Known rows, with every way that one mark hangs from another:
(R (W (Q J U))): +1.24,+0.98,-0.77,+2.20,+5.30,-1.41,-0.73,-4.14,-0.61,+0.81,+1.93,-1.10,-4.57,-1.46,-0.11,+0.93,+0.21,+0.56
(T (M (J (Q W))) S): -3.23,-2.20,-0.03,+2.12,-2.47,+1.69,+3.26,-3.10,-3.90,+0.65,+2.12,-0.55,-3.28,+1.49,-2.46,+2.53,-0.29,+2.02
(Q W): -2.37,+1.46,-0.82,+0.39,+1.55,+3.73,+0.84,-4.53,+2.16,-1.32,+3.57,-0.91,-0.47,+0.27,+4.93,+0.18,+0.29,+1.98
(W (Q (J (M T)) U)): +2.43,+0.26,-1.60,+0.19,+2.55,-1.84,-2.65,-0.07,-0.60,+2.20,-0.04,-0.76,+0.61,+0.71,-2.25,+0.16,-3.35,-0.07
(S (Q J U W) T): +0.46,-3.47,+1.09,-2.06,+1.81,-2.74,-3.36,+2.38,+3.13,-0.71,-1.04,+2.04,+4.24,-0.99,+1.60,-2.99,+1.50,-1.97
(M J (T S)): +1.68,+0.06,-2.81,-0.99,-3.12,+6.06,+5.24,-2.42,-0.19,+0.58,+2.74,+0.21,-2.88,-0.42,+0.70,+4.55,-4.05,+3.68
(T M): -4.05,+0.87,+1.61,-0.60,-0.12,+1.70,+0.23,-4.96,-1.20,+0.50,+4.88,-1.50,-3.22,+2.52,+0.74,+2.62,+1.22,+0.17
(U (Q (J (M (T S))) W)): +1.67,+0.32,+2.27,+2.04,-1.06,-0.09,-1.20,+2.40,-1.40,-0.05,-1.36,-0.35,+0.07,-1.88,-0.41,-1.48,+0.29,-1.68
(U (Q W)): -1.55,+1.25,+2.20,-0.31,+0.46,+3.37,-2.10,-2.87,+0.19,-0.93,+0.46,-1.01,-1.64,-3.79,+2.63,+1.36,+2.04,-1.22
(T (M J) (S (Q U))): -3.64,-3.43,+0.19,+0.51,-1.15,-0.67,+2.10,-2.24,-4.71,+1.98,+0.46,+1.27,-1.74,+1.22,-3.67,+1.87,+0.79,+0.17
(W (Q J U)): +1.24,-1.02,-3.22,+0.96,+5.00,-1.07,-3.15,-2.56,-1.33,+2.16,+1.42,-1.26,+0.63,+0.57,-1.20,+1.47,-2.36,+2.18
(R (W (Q (J M)))): +1.80,+2.83,-0.05,+1.61,+3.98,-1.04,-0.39,-4.10,+0.59,+0.96,+0.61,-2.30,-7.39,-1.08,-0.44,+1.02,+1.58,-2.17
(M (T S)): -0.03,+0.88,+0.27,+0.54,+0.64,+4.37,+2.72,-1.24,+0.44,+0.83,+2.52,-2.59,-2.68,-0.84,+1.72,+3.80,-1.38,+2.34
(U (Q (J (M T)) W)): +2.01,+1.41,+2.19,+0.37,-1.90,+0.23,-1.81,+1.91,+0.07,-0.88,-1.18,+0.42,+0.33,-1.65,+0.39,-1.59,+0.32,-1.86
(M J T): +2.16,+1.74,-3.11,-3.61,-4.51,+6.47,+4.32,-3.37,+1.79,-0.66,+3.06,+1.64,-2.52,-0.08,+2.02,+4.49,-4.07,+3.11
(M (J (Q U W)) T): +1.66,+0.35,-2.40,-2.60,-5.06,+3.80,+3.40,+0.00,+1.34,-2.34,+0.20,+3.27,+1.17,-1.22,+0.54,+2.04,-4.16,+3.84
(S (Q U) (T (M J))): -2.02,-3.27,+2.67,-5.06,-1.99,-0.74,-1.92,-1.03,+0.87,+0.33,+0.28,+2.46,-0.20,-0.83,-1.30,+0.90,+1.53,-4.16
(Q (J (M T))): +2.58,+2.72,-1.33,-0.32,-0.45,-0.74,+0.49,+2.09,+1.36,+0.13,+0.14,-1.07,+0.49,+2.83,+0.52,-0.71,-0.83,+0.27
(J (M T) (Q U W)): -0.70,+2.86,+2.02,-1.01,-2.05,-1.55,-0.02,+4.24,+2.13,-2.09,-3.22,+0.05,+2.77,-0.83,-0.17,-2.32,+0.20,-1.50

Rows:
+1.31,+2.61,+1.41,-0.39,+0.55,-0.78,-2.97,+1.63,-0.99,+0.54,-2.39,-1.81,-0.79,-1.33,-0.83,+0.06,+2.63,-2.64  (U (Q (J M)))
+1.19,-1.39,-2.24,+0.19,-3.76,+3.24,+4.38,+0.99,-0.74,-1.03,-0.26,+1.82,+0.87,-1.60,-0.69,+2.11,-4.03,+4.28  (M (J (Q U W)) (T S))
-3.60,-4.65,+1.59,+3.72,+1.25,-3.75,+0.25,-0.01,-4.63,+1.34,+0.87,+0.81,+1.00,+2.33,-2.52,-1.69,+1.31,+0.69  (T M (S (Q J U W)))
+0.91,+1.45,+1.41,+0.82,-0.17,-0.64,-2.61,+1.06,-0.47,-0.64,-1.37,-0.32,+0.33,-1.29,+0.63,-2.00,+1.81,-2.20  (U (Q (J M) W))
-2.52,+0.97,-0.34,+0.27,+2.02,-0.16,-0.79,+0.29,+0.89,-2.09,-1.24,-0.73,+2.80,-1.10,+1.60,-0.33,+1.37,+2.23  (J (Q U W))
-0.25,-3.85,+3.43,-2.25,-1.33,-1.93,-3.01,+0.04,+2.20,-0.44,+0.84,+1.73,-0.30,+0.69,+0.16,-1.47,+2.44,-3.97  (S (Q J W) (T M))
-1.39,-1.74,-0.46,+3.06,+3.47,-3.33,+0.05,+2.63,-1.63,+1.17,-2.80,-0.48,+2.38,+0.57,-0.69,-2.84,+2.31,-0.29  (T (S (Q (J M) U W)))
+0.77,-0.38,-0.04,-0.58,-0.26,-3.67,-0.83,+3.41,+1.43,-0.82,-3.23,+3.07,+3.99,+0.63,+0.14,-3.94,+0.91,-1.60  (S (Q (J (M T)) U W))
+1.22,+0.23,-2.36,+0.72,+4.29,-2.60,-3.37,-0.99,-1.12,+2.46,-0.27,-1.49,+0.79,+1.16,-2.25,-0.32,-1.85,-0.48  (W (Q (J M) U))
-0.26,+0.08,-0.49,+1.64,+3.33,-1.87,+0.23,+1.81,-0.93,+1.94,-3.54,-2.64,-1.40,+0.43,-1.42,+0.35,+3.80,-1.38  (T (S (Q (J M))))
+0.77,-0.01,-1.55,+1.81,-0.21,-3.02,+0.32,+3.32,+0.37,-1.12,+1.59,+2.39,+6.20,+3.31,+1.31,-5.72,-3.20,+1.94  (Q (J (M T)) U W)
+0.29,+3.79,+2.14,-1.59,-2.91,+0.50,+0.58,+2.73,+3.36,-2.19,-3.14,-1.16,-0.80,-1.15,+0.62,-0.41,+1.00,-2.52  (J (M T) (Q W))
-1.28,-4.96,+3.26,-1.62,-0.33,-4.08,-3.59,+1.60,+0.98,-0.38,+0.86,+3.07,+3.31,+1.03,-0.48,-3.23,+1.47,-3.07  (S (Q J U W) (T M))
-1.97,-1.72,+1.94,-3.61,-2.29,+1.19,-1.02,-1.41,+0.70,-0.07,+2.89,+0.13,-0.83,+0.31,-0.84,+1.85,-0.36,-1.47  (S (T (M (J (Q U)))))
+2.13,+1.75,-1.10,+1.29,+0.51,-0.98,+1.34,+2.73,-0.08,+1.11,+0.13,-1.94,+0.07,+2.64,-0.28,-0.68,-0.71,+0.76  (Q (J (M (T S))))
+0.25,+3.66,+2.28,-0.58,-1.00,-0.04,+1.06,+4.06,+1.19,-0.08,-4.57,-3.79,-2.33,-1.42,-1.87,+1.90,+2.08,-2.43  (J (M (T S)) Q)
-0.70,+0.45,-3.68,-1.47,-1.72,+2.28,+1.88,-1.73,+0.29,-1.88,-0.29,+1.65,+1.38,-0.41,+0.84,+1.13,-1.22,+3.37  (M (J (Q U W)))
+0.89,+0.25,+0.58,+1.07,+0.65,+1.06,-2.34,-0.57,-0.67,-0.88,+0.08,-0.05,+0.50,-2.01,+1.43,-0.33,+1.17,+0.47  (U (Q J W))
-0.62,-0.70,-0.38,+2.57,+2.59,-1.77,+0.63,+1.33,-0.55,+1.08,-2.77,-1.42,-0.39,+0.42,-0.22,-1.36,+3.08,-0.88  (T (S (Q (J M) W)))
-0.78,+0.13,-2.27,+2.52,+1.92,-3.97,-0.51,+2.23,-0.32,-0.77,+1.24,+1.42,+6.32,+3.83,+1.46,-6.32,-1.40,+1.78  (Q (J M) U W)
+2.15,-0.62,-2.00,-2.22,-3.58,+4.88,+4.50,-1.26,+0.21,+0.50,-0.64,+1.35,-3.24,-1.70,-0.30,+4.69,-1.98,+1.55  (M J (T (S Q)))
